Every row comes from one small tree of marks. The marks that hang from a mark follow it in brackets, in the order of their numbers. Every link used is in the known rows. Which tree was each row made from?
Known rows:
k781{k729 k890}: [ 0.11  1.23  2.16  3.26  0.67 -5.36 -1.47 -0.97  1.44  1.78  1.95 -2.17
 -2.21  1.66  0.67 -0.43 -2.88  1.68 -2.12 -4.33  1.60]
k890{k345{k634 k729}}: [ 2.55  0.20  1.42  2.97  1.46 -4.12  1.74 -1.94 -3.75  1.79  2.07  0.07
  0.95  0.06  2.51 -0.43 -4.64  1.21 -3.65 -3.02  1.47]
k634{k345 k781{k729}}: [ 0.83  3.20  1.08  2.30  3.15  2.17  0.67 -5.37  1.08  0.88  3.02 -1.49
 -3.47  1.24  1.75 -0.46 -3.92  1.94 -2.93 -4.28  1.94]
k890{k345{k729}}: [ 2.92  0.21  0.83  3.06  1.58 -2.92  1.03 -3.27 -2.87  2.34  3.19  0.40
 -0.31  0.89  2.12 -0.32 -4.80  1.48 -2.15 -2.88  1.68]
k781{k729}: [ 0.44  0.23  1.80  2.88  1.53 -1.24  0.17 -1.43 -0.59  1.31  3.02 -1.19
 -2.28  1.33  0.10 -0.28 -3.86  1.35 -1.29 -2.86  1.41]
k890{k345{k729{k781}}}: [ 4.06  0.44  1.47  2.88  1.10 -0.67  2.16 -3.83 -2.28  1.80  2.65  0.30
 -0.97  1.16  0.82 -0.25 -4.01  1.63 -1.69 -1.75  1.31]
k345{k634{k680 k910} k729{k781{k890}}}: [ 1.59  0.73  1.55  2.81  3.79 -2.98  2.74  0.85 -1.08  0.37 -0.82 -0.99
 -1.38 -0.29 -0.52  0.42 -2.61  2.83 -3.42 -2.55 -1.25]
k634{k345 k680 k781{k890} k910}: [ 0.07  4.07 -0.26  1.97  5.29 -0.87  0.43 -2.95  2.88  1.19  1.39 -1.10
 -4.79  0.24  1.52  0.36 -2.93  3.19 -3.55 -5.37 -0.40]
k345{k634{k680}}: [ 1.05 -0.21  0.65  2.62  2.37 -3.01  1.73  2.71 -1.99  1.60  1.37 -0.28
 -2.10 -1.22  0.23 -0.04 -4.22  1.64 -2.46 -3.43  0.80]
k729{k910}: [ 3.42  0.42  0.91  2.32  0.27  0.56  1.18  0.13 -2.12  0.99  2.27  0.53
 -3.22  0.17 -0.33 -0.44 -4.56  1.27 -0.37  0.26  0.18]
k910{k890}: [ 0.39  0.34 -1.27  2.27 -1.46 -1.21 -0.75  2.92 -2.23  2.69  1.51 -1.16
 -1.77  0.86  0.86 -0.61 -3.96  0.94 -0.98 -2.29  2.93]
k729{k345{k634{k910}} k781{k890}}: [ 0.95  0.64  1.54  1.57  0.32 -3.03 -0.68  0.81 -0.47  0.34  0.57 -0.97
 -2.03  1.14 -2.66 -0.43 -3.25  1.90 -3.67  0.19  0.03]
k634{k910{k890{k345}}}: [-0.20  1.28 -0.93  1.54  0.15 -1.97 -0.21 -0.29 -1.29  2.14  1.94 -0.74
 -1.74  1.33  1.68 -0.05 -3.02  1.08 -1.67 -2.10  1.25]
k729{k781{k890{k345}} k910{k634}}: [ 5.25  2.51  1.72  2.04 -2.73  1.31  1.08  0.21  0.23  1.05  1.37 -0.06
 -3.76  0.01  0.46  0.01 -1.84  1.70 -0.99 -0.47  0.01]
k345{k634{k781{k890}}}: [ 1.11  1.99  0.87  2.46  2.19 -5.02  0.53  2.34 -0.41  1.62  1.00 -1.64
 -1.89 -0.40  1.24 -0.40 -3.25  1.46 -4.07 -2.61  0.71]
k345{k634{k680 k910{k890}} k729}: [-1.33 -0.15 -0.44  2.30  2.68 -1.69  2.12  2.89 -4.11  1.00 -0.41 -0.82
 -0.47 -0.47  1.33  0.35 -3.70  2.08 -3.15 -3.17  0.08]
k781{k729{k910{k634 k890}}}: [ 0.60  1.04  0.95  1.82 -2.63  3.55  0.15  2.49 -2.02  0.65  1.51 -1.28
 -3.21  0.57  1.27 -0.02 -2.37  1.24 -0.69 -1.56  1.30]
k910{k634 k890{k345}}: [ 0.98  1.13 -1.76  1.90 -3.13  1.02 -0.83  4.01 -2.83  3.03  2.35 -0.87
 -1.72 -0.06  3.38 -0.01 -2.85  0.86 -1.50 -2.83  3.16]
k781{k729{k910{k634{k680} k890{k345}}}}: [ 0.34  1.31  1.67  1.44 -2.21  3.10  0.83  0.16 -1.27  1.10  1.83 -0.71
 -3.88  0.63  2.33  0.28 -1.76  1.61 -0.93 -3.84  1.05]
k890{k345{k634{k910}}}: [ 1.02  0.99  1.18  1.96  2.09 -4.62  1.35 -0.95 -1.50  1.31  2.05 -0.13
 -0.80 -0.15  1.53  0.09 -3.68  1.07 -3.29 -2.06  0.25]
k345{k729{k781{k890} k910{k634{k680}}}}: [ 4.40  1.10  1.15  2.91  0.11  2.91  2.29  1.65 -1.80  0.58  0.23  0.13
 -3.28 -0.60 -0.21  0.24 -2.79  2.76 -0.90 -0.99 -0.71]

Which tree is each row?
[-1.43  0.08  0.57  0.78  4.11 -0.14  0.80  1.23 -2.33  0.41  2.52  0.11
 -3.16 -0.12 -1.19  0.10 -4.14  2.19 -3.98 -0.95 -0.84]
k729{k345{k634{k680 k781 k910}}}
[ 5.05  0.11  1.43  2.83  0.78  2.81  3.04 -1.95 -3.08  0.24  1.11  0.75
 -2.14  0.69 -1.32 -0.38 -4.39  1.94 -0.45  1.34 -0.24]
k345{k729{k781 k910}}
[ 1.29  1.57  1.42  2.96  1.69 -7.27  0.17 -1.28 -1.07  1.60  0.67 -0.92
  0.38  0.63  2.31 -0.11 -3.34  1.75 -4.31 -3.83  0.25]
k781{k890{k345{k634{k910} k729}}}
[-0.57  0.49  1.65  1.52  2.57  1.14 -0.61 -2.41 -1.31  0.77  3.95 -0.89
 -3.39  2.02 -0.63 -0.43 -4.08  1.69 -2.86 -1.23  0.93]
k634{k781{k729{k345}}}
[-0.33  2.06 -2.01  2.52  1.36  1.16  0.09 -1.91 -1.99  1.33  0.54 -0.95
 -0.99  1.01  2.20 -0.38 -4.58  2.00 -2.51 -3.06  2.16]
k634{k345{k729} k910{k890}}
[ 0.85  2.34  0.47  1.81 -2.81  4.72  0.01  0.13 -0.94  0.60  1.15 -1.39
 -3.34  0.53  2.07 -0.28 -2.93  1.48 -1.12 -2.95  2.15]
k781{k729{k910{k634{k345} k890}}}
[ 0.55  1.77  1.04  2.25  3.24 -4.50  1.15  2.26 -0.02  1.73  1.02 -1.17
 -2.87 -0.76  1.30 -0.02 -2.83  2.13 -4.06 -4.53 -0.20]
k345{k634{k680 k781{k890}}}
[-0.17  0.82  0.94  1.80 -1.72  3.91  0.71  2.38 -1.71  0.73  1.33 -1.03
 -4.15  0.13  1.29  0.25 -2.21  1.79 -0.39 -2.95  0.66]
k781{k729{k910{k634{k680} k890}}}
[ 2.06  2.26 -0.25  2.77  5.18  2.47  2.12 -4.13 -1.17  1.46  2.23  0.17
 -3.13 -0.13  1.94 -0.11 -4.94  2.94 -3.12 -5.03  1.27]
k634{k345{k729} k680 k781}
[-0.67  1.96 -0.67  1.27  2.59  0.38  1.18 -2.30 -2.47  1.50  2.06 -0.80
 -1.56  1.56  2.80  0.15 -2.82  1.70 -3.23 -1.72  0.39]
k634{k781 k910{k890{k345{k729}}}}
[ 3.05  3.98  0.54  2.66  1.91  0.36  0.79 -4.44  0.12  0.84  1.10 -0.52
 -2.71  0.88  2.42 -0.67 -4.28  2.55 -3.48 -3.27  0.59]
k634{k345{k729{k910}} k781{k890}}
[ 1.88  1.64  1.38  1.70  2.15 -3.23  1.77 -1.34 -1.86  1.74  2.75 -0.32
 -1.34 -0.10  2.35 -0.25 -3.67  1.06 -3.82 -2.72  1.08]
k890{k345{k634{k781}}}
[ 3.59  0.47  0.53  2.24 -1.46  3.52  2.29 -0.04 -3.45  0.63  0.12 -0.02
 -1.91  1.34 -0.61 -0.56 -3.64  1.69 -0.42  0.64  0.75]
k345{k729{k781 k910{k890}}}
[ 0.91  0.87  0.72  1.89  3.95 -1.57  2.52  2.15 -1.72  1.37  1.84 -0.50
 -2.91 -1.23  0.82  0.04 -3.74  1.86 -3.25 -3.22 -0.19]
k345{k634{k680 k781}}
[-0.97  1.83  2.70  1.19  4.63 -2.17  2.69 -3.63 -0.18  0.46  2.50 -0.78
 -2.75  0.28  2.08  0.55 -2.05  1.96 -3.88 -4.32 -1.07]
k890{k345{k634{k680 k781{k729} k910}}}
[-0.15  0.54  2.92  0.86  2.75  3.41  1.06 -2.99 -0.94 -0.12  3.68  0.22
 -5.44  1.52 -1.18 -0.12 -3.30  2.45 -2.10 -1.98 -0.93]
k634{k680 k781{k729{k345 k910}}}
[ 3.68  1.84  0.23  3.13  1.08  2.24  1.26 -4.17 -2.14  0.83  1.59  0.58
 -1.68  0.34  1.33 -0.73 -5.76  1.97 -1.88 -2.23  1.50]
k634{k345{k729{k910}}}
[-0.96  4.59  1.06  2.20  4.04 -1.21 -0.48 -5.86  3.33  0.31  1.77 -2.30
 -3.73  1.61  1.92  0.00 -2.44  2.55 -3.94 -4.65  0.15]
k634{k345 k781{k729 k890} k910}
[ 2.33  3.46 -1.41  3.16  1.45  1.32  0.02  0.25 -0.94  1.90  1.68 -1.18
 -1.94 -0.78  3.51 -0.02 -3.82  2.55 -3.69 -3.75  1.88]
k910{k634{k345{k729} k781{k890}}}
[-1.13  0.63 -0.78  1.78  0.64 -2.47  0.63  4.10 -2.44  1.18  0.22 -1.41
 -0.81 -0.10  0.78 -0.11 -3.45  1.01 -2.69 -1.34  0.84]
k345{k634{k910{k890}}}
[ 1.35  2.27  4.62  2.41 -1.02 -5.69  0.21 -3.52  1.17  0.62  1.22 -1.37
 -1.77  1.57  2.03 -0.48 -2.16  1.36 -3.38 -4.49  0.22]
k781{k729{k910} k890{k345{k634}}}
